Each row was made from one small tree. The marks that hang from a mark follow it in brackets, in the order of their numbers. Every link used is in the known rows. Write each row's tree.
Known rows:
Q_382[Q_384 Q_714[Q_436[Q_572 Q_744 Q_748]]]: 1.67; -3.71; 1.76; 2.72; 5.37; 1.50; -2.21; -1.05; 1.42; -5.99; 1.96; 1.35; 3.28; -3.56; 1.25; 5.27; -0.58; -1.49; -0.70
Q_436[Q_744]: 0.57; -3.76; 4.34; 3.96; 4.12; 4.18; -3.48; -0.58; 1.02; -5.69; -1.78; 0.61; 2.97; -3.53; 0.81; 0.12; -1.10; 0.06; 5.07
Q_572[Q_436[Q_384]]: 2.07; -4.87; 3.14; 4.80; 3.56; 3.49; -2.62; -3.51; 1.48; -4.18; -1.49; 1.87; 3.03; -3.41; 0.12; -0.90; -1.24; 0.25; 6.09
Q_382[Q_384 Q_714[Q_436[Q_572 Q_748]]]: 2.37; -4.52; -0.65; 3.06; 4.81; 1.30; -2.81; -1.90; 1.85; -6.82; 1.09; 2.20; 3.84; -3.68; 0.79; 5.23; -0.72; -1.01; 0.06
Q_382[Q_384 Q_714[Q_436[Q_572 Q_744 Q_748[Q_963]]]]: 1.37; -3.28; 3.03; 2.28; 5.32; 1.90; -2.76; -0.14; 2.48; -5.25; 1.89; 2.17; 3.45; -3.99; 1.08; 6.36; -1.35; -1.83; -1.71
Q_714[Q_382[Q_384] Q_436[Q_572 Q_748]]: 2.34; -4.61; -2.11; 2.89; 4.53; 0.52; -3.08; 0.62; 1.71; -5.37; 0.23; 1.88; 2.55; -4.19; 0.29; 5.57; -0.30; -1.15; 0.34
Q_384[Q_382[Q_714]]: 1.96; -3.64; -0.10; 3.80; 4.17; 3.80; -3.98; -5.23; 2.23; -7.76; -2.08; 0.71; 3.32; -2.56; 1.37; 2.28; -1.85; 0.05; 2.22
Q_714[Q_436[Q_384]]: 2.33; -3.72; 2.43; 3.06; 4.23; 3.35; -3.38; -1.98; 1.37; -4.59; -1.14; 2.24; 3.30; -3.61; 0.85; 2.85; -0.80; -0.39; 4.45
Q_382[Q_384 Q_714[Q_436[Q_744 Q_748]]]: 1.85; -3.24; 2.53; 2.58; 5.04; 1.53; -2.05; -0.98; 1.09; -6.31; 1.04; 0.52; 3.78; -3.51; 1.03; 5.74; -1.23; -0.25; 0.01
Q_714[Q_436[Q_384[Q_382] Q_744 Q_748]]: 2.43; -2.30; 4.04; 2.58; 5.57; 2.86; -2.57; -2.02; 1.42; -3.64; 0.96; 1.29; 3.25; -3.77; 1.28; 3.93; -1.52; -0.42; 1.61
Q_384[Q_382[Q_714[Q_436[Q_572 Q_744 Q_748]]]]: 1.95; -2.95; 2.52; 2.44; 5.75; 3.09; -3.54; -3.29; 1.79; -5.46; 1.52; 1.66; 2.80; -3.19; 1.98; 4.16; -1.31; -1.89; -0.54
Q_572[Q_436[Q_714[Q_382[Q_384]] Q_748[Q_963]]]: 1.63; -4.27; 1.13; 3.63; 3.13; 1.40; -2.33; 0.27; 2.21; -4.18; -0.97; 2.99; 2.39; -3.45; -0.51; 3.69; -2.16; 0.75; 0.82
Q_384[Q_382[Q_714[Q_436[Q_572 Q_744]]]]: 1.51; -2.93; 2.44; 2.36; 5.30; 3.81; -3.97; -4.46; 2.09; -6.21; 0.34; 1.93; 2.01; -2.45; 2.57; 4.04; -0.96; -2.53; -0.49
Q_714[Q_382[Q_384] Q_436[Q_572 Q_744 Q_748]]: 1.51; -3.83; 0.41; 2.57; 5.07; 0.55; -2.49; 1.45; 1.31; -4.47; 1.06; 1.14; 2.11; -3.98; 0.80; 5.36; -0.20; -1.53; -0.60
Q_384[Q_382[Q_714[Q_436]]]: 2.47; -3.25; 0.53; 2.59; 4.37; 3.67; -4.40; -5.16; 2.20; -7.66; -1.43; 1.63; 3.14; -2.53; 1.74; 5.02; -1.72; -0.74; 0.88
Q_572[Q_436[Q_384[Q_382] Q_714 Q_744 Q_748[Q_963]]]: 1.65; -2.42; 6.64; 3.41; 4.52; 3.62; -2.04; -2.53; 2.21; -1.92; 0.68; 3.18; 2.49; -3.03; 0.64; 1.58; -2.72; 0.27; 1.34
Q_714[Q_382[Q_384]]: 1.52; -4.66; -2.30; 3.77; 3.54; 1.30; -2.93; -0.47; 1.64; -6.86; -2.58; 0.26; 2.62; -3.46; 0.21; 3.46; -0.72; 0.37; 2.32
Q_384[Q_382[Q_714[Q_436[Q_744 Q_748[Q_963]]]]]: 1.78; -2.03; 4.24; 1.91; 5.23; 3.66; -3.90; -2.40; 2.65; -5.08; 0.62; 1.55; 3.57; -3.61; 1.62; 5.91; -2.72; -1.15; -0.92

Which tree is each row?
1.91; -3.07; 2.05; 3.40; 4.81; 3.38; -3.16; -1.94; 2.84; -3.04; 0.39; 4.24; 2.84; -3.53; 0.81; 2.27; -1.86; -0.48; 1.29  Q_436[Q_384[Q_382] Q_572 Q_714 Q_748[Q_963]]
1.80; -3.40; 1.00; 2.34; 4.76; 0.60; -2.34; 1.40; 0.99; -4.98; 0.14; 0.24; 2.55; -3.98; 0.55; 6.13; -0.83; -0.31; 0.19  Q_714[Q_382[Q_384] Q_436[Q_744 Q_748]]
1.70; -3.43; 4.28; 2.81; 5.61; 2.67; -2.57; -0.14; 1.00; -2.48; 1.76; 2.27; 2.98; -4.30; 1.01; 2.15; -0.37; -1.55; 2.92  Q_714[Q_436[Q_384 Q_572 Q_744 Q_748]]
0.86; -2.82; 3.37; 2.55; 5.15; 2.33; -2.39; 1.67; 1.83; -0.65; 0.70; 2.63; 1.35; -3.94; 0.89; 1.84; -0.98; -1.35; 1.05  Q_436[Q_384 Q_572 Q_714[Q_382] Q_744 Q_748[Q_963]]
1.40; -3.38; 4.50; 3.92; 5.05; 2.81; -2.10; -0.04; 0.83; -3.06; 0.22; 0.30; 3.67; -4.35; 0.35; 0.17; -1.11; 0.44; 5.11  Q_436[Q_384 Q_744 Q_748]
1.24; -2.28; 4.67; 2.94; 5.47; 3.49; -2.65; -1.25; 2.47; -2.25; 1.22; 3.52; 2.27; -3.44; 1.28; 2.28; -1.70; -0.83; 0.44  Q_436[Q_384[Q_382] Q_572 Q_714 Q_744 Q_748[Q_963]]
1.24; -3.41; 0.78; 2.23; 4.33; 1.37; -2.71; 0.32; 1.20; -5.69; -1.05; 0.50; 1.87; -3.27; 1.07; 6.02; -0.50; -0.97; 0.10  Q_714[Q_382[Q_384] Q_436[Q_744]]
2.03; -4.67; -0.03; 4.12; 3.32; 0.92; -1.76; -0.68; 1.16; -4.90; -0.92; 2.11; 2.32; -3.01; -0.37; 2.35; -1.42; 1.13; 1.86  Q_572[Q_436[Q_714[Q_382[Q_384]] Q_748]]
1.47; -3.59; 3.18; 3.53; 4.49; 3.28; -3.04; 0.06; 2.19; -2.41; 0.32; 4.24; 3.06; -4.08; 0.29; 1.10; -1.35; -0.38; 3.34  Q_436[Q_384 Q_572 Q_714 Q_748[Q_963]]
2.45; -2.90; 1.65; 3.66; 4.57; 2.97; -2.52; -2.85; 1.47; -4.20; -0.46; 2.51; 3.24; -3.12; 0.70; 1.77; -1.73; 1.24; 3.00  Q_436[Q_384[Q_382] Q_714 Q_748]
1.62; -3.19; 3.48; 2.39; 5.50; 3.15; -2.72; -2.93; 1.38; -3.89; 1.11; 1.64; 2.27; -3.11; 2.15; 2.87; -0.13; -2.51; 1.33  Q_382[Q_714[Q_436[Q_384 Q_572 Q_744]]]
2.58; -4.03; -0.39; 2.79; 5.05; 1.42; -3.12; -0.30; 1.47; -2.46; 0.50; 1.97; 2.33; -4.41; 0.57; 3.34; -0.23; -1.60; 2.28  Q_714[Q_382 Q_436[Q_384 Q_572 Q_748]]
1.95; -3.43; 0.81; 3.70; 4.53; 3.75; -3.09; -3.79; 2.01; -4.70; -0.76; 3.73; 1.91; -2.32; 1.51; 1.13; -0.74; -0.64; 2.26  Q_436[Q_384[Q_382] Q_572 Q_714]
2.32; -2.80; 3.42; 2.73; 5.88; 2.73; -2.79; -2.04; 1.70; -3.23; 1.82; 2.10; 2.70; -3.77; 1.53; 3.39; -0.87; -1.73; 0.83  Q_714[Q_436[Q_384[Q_382] Q_572 Q_744 Q_748]]
1.03; -3.28; 1.17; 3.07; 4.36; 0.98; -1.66; 1.56; 0.71; -4.81; -0.46; 0.84; 2.01; -3.26; 0.44; 3.65; -0.92; 0.89; 0.77  Q_436[Q_714[Q_382[Q_384]] Q_744 Q_748]
1.97; -2.32; 4.46; 2.27; 5.78; 3.21; -3.36; -1.30; 2.69; -2.32; 1.80; 2.96; 2.88; -4.11; 1.37; 4.51; -1.59; -2.10; -0.26  Q_714[Q_436[Q_384[Q_382] Q_572 Q_744 Q_748[Q_963]]]
